Each row was made from one walk, in order. Every step used is in the known rows, and no mark comes twice. Write each row's walk.
In the rows, zero is written as 128.
Known rows:
larelo-dusi: [149 104 151 149  87 143 144 164 107 133 129 143 116 149  92 131 162 131
 161  84 137 135 110]
dirid-nire-larelo-dusi-pazar: [177 159 149 112 113 177 124 124 110 176  80 105 140 143 155 124 159 125
 139 135 111  88 123]
dirid-nire-larelo: [153 124  88  93 124 149 143 119 121 132 140 101 157 121 172 130 113  65
 122 120 162 147  97]
didibof-pazar-dirid-nire-larelo: [137 144  73  70 177  82 114  69 159 129  92  92 124 141 145 125  52  90
 102 191 112 109 169]
nire-larelo-dusi: [165 144 115  88  96 146 113 170 130 160 112 140 139 116 137 151 171 113
 149  94 138 104 134]
pazar-dirid-nire-larelo: [134 123  63  73 135 112 132 101 141 121 108  86 129 132 136 132  85  65
  94 162 142 135 131]
dusi-pazar-didibof: [135 157 167 163 179 122  98 154 166 138 177  95 166  94 106 144 197 115
 152 167 156 151  88]
didibof-pazar-dusi-dirid-nire-larelo: [108 136  83  89 199  85 130 106 138 122  59 143 155 118 183 108  87 149
  80 132  91 111 181]
didibof-pazar-larelo-dusi-dirid: [100 163 159 114 119  51  89 130 144 154 107 179 118 141 165 162 131 198
 136 149  57  92 169]
dusi-dirid: [111  91  84 110 152 124 143 120 129 117 138 133 163 143 150 125 124 119
 122  93 139 168 106]
larelo-dusi-dirid-nire: [121  85 133 155  91 136 172 124  79 137  87 137 128 200 123 121 113 144
 130  90 116 143  94]
didibof-pazar-nire-larelo-dusi: [163 151 144 123  86 132 113 131 130 183 119 164 110 126 163 182 124 128
 143 139 131  84 161]
nire-dirid: [ 92  83  85 114 152 111 157 121 136  83 184 136 156 125  96 106 105  99
 117 104 151 144 143]
pazar-didibof: [120 127 142 159 145  98 112 176 161 118 196 113 154  97  95 159 176  92
 152 134 184 177  74]
dirid-nire-pazar-dusi: [126 104 127 135 162 154 182 126  98  67 148 115 117  90  82  75 135 125
  97 128 114 151 160]
didibof-dusi: [124  78 110 141 101 125 146 141 104 126 114 147 123 119 101 154 113 135
 126  64 142 135 127]
dusi-didibof-pazar-dirid-nire: [103 131 135 165 154 103 123  77 157  77 138 106  92 159 124  73  66 122
 131 169 137 159 114]
didibof-pazar-dirid-nire: [119 106 110 135 165  77 146  63 135  99 106  95 105 172 105 102  45 106
 111 181 113 142 147]
didibof-dusi-pazar-larelo: [117 148 154 126 108 102  98 135 127 150 120 155 120  83 148 173 152 176
 113 134  89  88 156]
dirid-nire-larelo-dusi-didibof: [151 155 154 145  70 178 119 165 126 137 133 131 120 135 158 108 158 113
 155  97 163 128  79]
nire-larelo-dusi-dirid: [138 137  91  66 118 132 110 155 132 168  81 148 159 137 158 155 154 136
 129  90 116 101 142]
pazar-dirid-nire-larelo-dusi-didibof: [130 154 128 128  82 143 110 143 146 124 102 116  92 149 123 106 127 116
 132 138 144 114 112]
pazar-dirid-nire: [116  83  97 139 127 105 168  93 117  94 128  91 110 166  95 108  80  83
 103 149 140 166 111]
dirid-nire-pazar-dusi-didibof: [114 131 152 172 151 178 157 140 122  47 181 127 107  79 100  46 156 137
 117 119 141 169 126]

Write each row's walk:
[121 196 194 125  85 147  82 176 146 108 215 158  89  71 119 121 205 171
 160 151 109 116 134] | nire-pazar-larelo-dusi-didibof
[152 144 101  97 131 126 113 108 150 160 159 142 141 101 194 176  98  86
 125 154 154 119 148] | didibof-pazar-nire-larelo
[142 169 131 131 123 149  91 122 170 136 191 152 129  88 212 150 119 103
 142 143 180 134 120] | dusi-didibof-pazar-nire-larelo
[138 109 133 142 133 146 131 121 107 142  94 131 131 117 114 139 132 158
 125  91 114 108 139] | didibof-dusi-pazar
[111 128 132 132 145 116 111 161 137 124 169 121 126  59  42 166 149 143
 130 131 141 125 147] | nire-pazar-didibof-dusi
[114  95  57  84 110 122 142 107 100 157  53 135 157 135 169 157  69 131
  83  82 124 109 136] | didibof-dusi-dirid-nire-larelo
[ 86  87 110 147 144 100 157  87 135 111 191 158 126 135 124 141  58 114
 111 148 145 123 176] | didibof-pazar-nire-dirid
[141 164 205 185 136 131  97 179 148 160 142 118 134 121  76 149 221 154
 174 146 133 116 101] | larelo-dusi-pazar-didibof
[110 139 176 193 109 105 120 103 142 103 101 126  61 183  95  84  89 158
 148 157 115 123 125] | larelo-dusi-didibof-pazar-dirid-nire
[134 152 196 180 114 136 101 149 144 118 142 156 101 142 126  98 149 168
 184  99 131 128 109] | larelo-dusi-didibof-pazar
[164 130 126 116  81 155 140 145 101 158 101 121 131 146 139 137 134 103
 138 108 138 113 109] | dirid-nire-larelo-dusi
[100  84  86 103 135 151 168  83  76 120  96 123 129 141 100 118  63 159
  88 106  97 125 156] | didibof-dusi-dirid-nire-pazar
[ 97  73  81 118 118 112 143 125 102 132  83 159 142 140 125 155  96 161
 104  58 121 134 138] | didibof-dusi-dirid
[124 116 136 145 189  85 137 135 143  90 119 154 124  98 116 104 130 150
 123 109 108 134 174] | didibof-pazar-dusi
[157 187 175 150 128 148  95 167 147 184 110  96 149 118 121 157 191 123
 152 175 137  93  99] | dirid-nire-larelo-dusi-pazar-didibof
[129 116  62  70 143 139 140 103 121 141 110 109 177 141 194 131  97  87
 102 120 141 146 109] | dusi-dirid-nire-larelo
[102 140 149 114  87  84 108 161 124 147 128 178 125 137 153 167 166 173
 131 118  89 112 134] | pazar-larelo-dusi-dirid
[146 114 115 112 146 176 166  95  97  95 180  86 131 122 101  91 110  87
 124 147 136 164 118] | dirid-nire-pazar
[151 111 147 165 118 178 152 111 115 144 174 126 133 125 155 149 152 105
 129 144 158 146 105] | dusi-pazar-nire
[151 150  85  73 173 136 117  81 152 139  89  71 140 133 145 114 108  86
  93 194 115 107 149] | dusi-pazar-dirid-nire-larelo
[119 100 126 127 107 128 141 146 105 142  99 154 135 171 117 135 147 153
 141  79 116 132 114] | larelo-dusi-dirid
[ 96 149 170 138 103  60 116 111 117 152  95 164 107 173 172 149  98 189
 122 156  59 102 147] | didibof-pazar-larelo-dusi-dirid-nire
[115 171 203 170  51 120  88 196 147 118 193 177  97 102 149 137 203 160
 167 113 135 131  93] | pazar-larelo-dusi-didibof
[125 148 158 156 161 132  99 120 164  96 183 136 129 117 155  93 124 131
 168 116 156 163 101] | dusi-didibof-pazar
[137 131 178 184  74 165 120 180 128 110 160 153 109 137 114 108 183 142
 180  74 161 152  76] | larelo-dusi-didibof
[108  79  96 132 135 133 172  97  96 116 127 115 156 175 153 109  94 108
 112 108 139 179  84] | dusi-dirid-nire
[181 171 139  90 133 169  95 149 137 179  90 124 149 115 149 137 191 134
 149 125 111  78 148] | nire-larelo-dusi-pazar
[140 120 160 162 119 134 147 101 106 135  67  96  88 191  76  98 121 141
 125 165  92 103 137] | larelo-dusi-pazar-dirid-nire
[ 96 130 118 124 182 129 136 119 137 113 179  89 159 118  92 119 130 115
 116 174 136 168 106] | dusi-dirid-nire-pazar-didibof
[135 128  79  88 141 121 118  83 126 153  32  95 115 126 125 138  77 129
  77 157 100  71 177] | didibof-dusi-pazar-dirid-nire-larelo
[126 117 117 110 181 144 149 141 126  71 163 133 124  62  76  86 167 134
 109 117 114 139 183] | nire-pazar-dusi
[106 117 142 157 126 129 141 139 108 120 155 102 117  89  45 151 117 131
 118 143 139 133 124] | dirid-nire-pazar-didibof-dusi
